What can hang from each mark
S: D
D: E R S T
M: E J
E: D M
C: F R
F: C
R: C
J: M

Known rows, with every way that one mark hangs from another
M[E[D[S]] J]: [ -1.7,  26.1,  -5.9, -42.6, -20.3,  15.0,  24.9, -13.0, -21.0, -18.4,
  10.9, -18.0,  15.9,  34.1,  -0.7, -14.1,   5.9,  -3.0,  -4.1]
S[D[E[M[J]] R[C[F]] T]]: [  3.8,  14.1, -41.5, -35.9, -40.9,  -2.8,  38.7,  20.4,   0.2, -23.7,
  -9.4, -13.4,  -1.3,  35.4, -25.3, -15.7, -11.0,  -8.1,  -1.4]
S[D[E[M] R[C]]]: [  3.5,   3.9, -35.4, -25.1, -51.6,   2.5,  19.9,  -0.7, -15.9, -26.9,
 -13.5,   6.1,   0.2,  29.2, -23.3,   2.4, -20.9,  -2.0,  -2.7]
J[M[E[D[R T]]]]: [  0.4,   0.2, -18.2, -42.6, -54.3, -16.9,  28.6,  -7.7,  -2.3, -35.4,
 -10.1,  -0.8, -19.0,  29.5, -19.6,   1.8,  18.4,   4.7,  -3.4]
E[D[R[C] S T] M]: [  0.8,  18.6, -49.9, -42.7, -53.0,  -1.6,  -7.0,  -1.7, -18.6, -28.5,
 -12.7,   3.5,   8.1,  40.2, -23.1, -20.1, -20.1,   6.3, -19.9]
S[D]: [  5.0,  -1.7, -31.4, -11.7, -27.2,  -8.2,  23.8,  -9.1, -15.4, -13.5,
   5.9, -16.6,  -2.6,  18.4, -18.4,  24.9,   3.4,   3.7,  -0.7]
C[F R]: [  7.0,  -0.4, -24.9, -28.2,   1.0, -11.3,  21.5, -12.8,   0.0,  -2.8,
  11.5,  -8.9,  -0.2,  16.4, -21.6,  25.2, -19.4,   5.1,  -9.1]
S[D[E R T]]: [ 10.6,   3.4, -35.9, -29.3, -61.2, -12.3,  29.8,  15.7, -10.6, -22.6,
  -9.6, -11.2, -21.0,  30.8, -27.6,  14.3,  12.5,  -3.2,  -8.2]
S[D[T]]: [  9.1,  -6.0, -44.6, -17.8, -34.2, -22.4,  27.4,   8.8, -12.2, -16.5,
   4.1, -21.8, -14.6,  27.0, -22.9,  20.8,  16.3,   7.2,  -4.4]
M[E[D[T]] J]: [  5.6,  13.3, -20.1, -37.9, -18.8,  -5.1,  37.1,  11.7, -14.3, -27.6,
   8.0, -24.9,  -3.6,  35.7,  -6.4,  -7.6,  18.1,   4.0,   0.5]
F[C[R]]: [ 16.1,  -0.5, -34.3, -31.1,   3.3, -21.4,  -0.9, -15.2, -23.5,  -7.8,
   3.5,   8.6,   3.4,  16.1, -14.7,  28.2, -16.1,  -4.8,  -9.0]
E[D[S]]: [  0.9,  13.8, -23.3, -33.9, -28.4,   4.5,   4.9, -15.9, -20.5, -13.9,
   8.9,  -9.7,   7.9,  30.2, -12.0,  -0.1,  -8.7,   5.6, -10.1]
M[E[D[R[C[F]] S T]] J]: [ -6.9,  40.2, -22.6, -60.3, -35.0,   8.6,  16.0,  -8.6, -12.9, -23.7,
  -4.0,  -6.5,  14.7,  36.6, -18.4, -17.1,  -5.4, -16.7, -13.2]
D[E[M] R[C]]: [ 11.7,   7.2, -27.8, -38.0, -44.5,   4.1,   8.4,   3.6, -12.6, -29.8,
 -11.8,  11.7,   3.4,  31.5, -14.2,  -5.0, -32.9,   3.1,  -7.5]
M[E[D] J]: [  1.5,  18.2,  -8.1, -32.1, -10.9,   9.1,  34.4,  -6.5, -17.6, -25.4,
  10.8, -21.8,   8.3,  27.1,  -0.4,  -5.6,   5.8,   1.3,   5.0]
J[M[E[D[R]]]]: [ -3.2,   4.2,  -6.2, -39.3, -45.6,  -4.2,  24.6, -24.6,  -5.5, -32.5,
  -8.7,   3.0,  -6.6,  21.2, -15.1,   5.4,   6.1,   1.5,   0.3]
R[C]: [ 10.4,   6.5, -33.5, -29.3, -16.3,  -5.7,  -1.3,  -7.9, -23.7, -16.2,
   2.0,   6.0,   8.8,  19.1, -13.1,  16.8, -18.5,   4.0,  -7.5]
E[D]: [  2.9,   5.7, -25.1, -23.7, -18.6,  -1.3,  14.1,  -9.4, -18.1, -19.9,
   8.5, -14.3,  -0.5,  22.9, -12.7,   6.1,  -8.5,   8.2,  -2.0]

Rows
[ 12.2,  18.0, -33.2, -49.2, -32.3,  -2.6,  25.7,  25.4,   3.7, -26.4,
  -8.0,  -7.1,   1.8,  37.3, -16.1, -23.0, -24.7,  -2.9,  -7.4]
D[E[M[J]] R[C[F]] T]
[ 18.0,   7.1, -28.5, -48.2, -61.6,  -6.6,  13.4,  18.4,  -0.4, -26.4,
  -8.7,  -6.0, -11.0,  48.5, -15.2, -15.8, -13.3,   8.7, -18.0]
D[E[M] R S T]
[  4.4,  13.0, -54.5, -23.4, -51.0, -14.9,   7.8,   1.3, -21.5, -22.2,
 -14.0,   0.0,  -2.0,  21.2, -34.0,  20.9,   3.7,  -6.5, -14.1]
S[D[R[C] T]]
[ -1.3,  24.8, -29.5, -54.4, -53.6,   1.7,   1.7, -12.0, -25.6, -29.9,
 -10.6,   8.9,   2.9,  38.1, -20.1,  -2.6,  -2.9,  -8.4, -17.3]
M[E[D[R[C] S T]]]
[ 14.9,  12.9, -14.8, -41.5, -28.1,  10.3,  25.6,  13.6,  -5.9, -16.0,
   7.7, -13.8,   9.8,  43.1,   2.0, -27.7, -13.4,   8.0,  -7.4]
D[E[M[J]] S]
[ -1.2,  37.1, -27.7, -32.5, -37.6,  17.8,   8.8,  -6.0, -12.7, -26.5,
  -2.9, -19.3,  25.1,  33.0, -10.0, -31.6, -15.3,   3.3, -14.4]
E[D[R S] M[J]]
[ 12.8,  -4.9, -36.6, -24.1, -33.8, -10.4,  49.6,  34.0,  -3.5, -22.5,
   4.0, -28.2, -13.3,  42.8, -11.7, -14.9,  11.7,   9.7,   4.2]
S[D[E[M[J]] T]]
[  3.1,  14.5, -22.1, -38.8, -45.4,  -7.3,  21.6,  -0.1, -13.2, -35.5,
  -5.1, -12.3, -12.2,  31.9, -18.6,   5.3,   6.1,   1.3,  -6.9]
M[E[D[R T]]]
[  9.8,  19.6, -28.8, -62.7, -51.2,  -3.7,   4.3,   3.8,  -6.1, -13.9,
  -8.6,   9.2,  -4.4,  36.7, -23.8,  -0.6, -21.6, -11.5, -19.8]
D[E R[C[F]] S T]
[  3.6,  29.4, -22.1, -39.4, -37.0,   0.0,  29.7,   8.4, -12.6, -34.0,
  -3.9, -21.5,  -1.0,  31.2, -14.3,  -9.2,  13.6,  -1.9,  -7.1]
M[E[D[R T]] J]
[ -4.2,  -3.8,  -1.5, -46.6, -38.7,  -4.3,  24.3, -28.9,  -9.8, -19.2,
   4.0,   3.2,  -2.9,  33.1,  -6.4,  -3.6,   9.0,   3.7,   0.0]
J[M[E[D[S]]]]
[ -2.0, -10.4,  -4.2, -35.9, -27.4, -10.1,  32.8, -21.5,  -6.2, -26.6,
   3.9,  -1.3,  -9.3,  24.3,  -6.7,   5.4,   9.2,   8.0,   8.2]
J[M[E[D]]]
[ 19.0,  -8.3, -27.4, -46.6, -44.3, -11.7,  20.8,  22.1,  -1.7, -20.2,
   2.4,  -8.8, -15.8,  52.9,  -7.5, -14.7, -10.1,  15.2,  -9.9]
D[E[M] S T]
[ 10.9,  10.2, -38.7, -25.8, -53.4,  -4.9,  41.9,  30.0,  -2.8, -29.0,
  -7.8, -22.8,  -9.1,  38.1, -19.5, -15.4,   8.2,   2.8,  -3.6]
S[D[E[M[J]] R T]]
[ -1.7,  40.3, -29.1, -56.4, -46.6,   8.7,   9.4,  -3.5, -26.8, -28.2,
  -9.5,   0.2,  14.8,  36.1, -16.3, -15.8,   4.5, -12.0, -16.5]
M[E[D[R[C] S T]] J]
[ 12.6,  12.3, -30.6, -51.6, -41.4,  -9.7,  13.5,  12.1,  -4.3, -20.1,
  -8.4,   5.8, -11.1,  30.9, -24.2,   7.2, -20.9,  -8.7, -11.7]
D[E R[C[F]] T]
[  9.9,  29.8, -25.9, -50.0, -45.0,  17.2,   5.4,   5.5, -15.8, -22.3,
 -10.0,   7.1,  21.8,  37.1,  -8.4, -27.6, -27.0,  -4.6, -15.3]
D[E[M[J]] R[C] S]
[ -2.0,   8.0, -17.2, -53.1, -63.3, -12.0,  19.4, -15.7,  -5.2, -28.8,
 -10.9,   3.2, -12.0,  36.9, -17.7,  -6.9,  18.3,   1.4, -11.7]
J[M[E[D[R S T]]]]
[ 17.1,  22.8, -28.7, -49.2, -53.9,   2.2,  20.5,  27.7,  -2.2, -25.2,
  -6.3, -14.1,   0.8,  47.5,  -9.6, -30.1,  -5.8,   4.7, -18.7]
D[E[M[J]] R S T]
[  5.5,   9.0, -41.6, -27.3, -43.5,  -9.7,  13.4,   9.6,  -5.4, -36.1,
  -5.4, -17.6,  -7.3,  34.5, -20.7, -12.1, -11.3,  15.1,  -9.6]
E[D[R T] M]
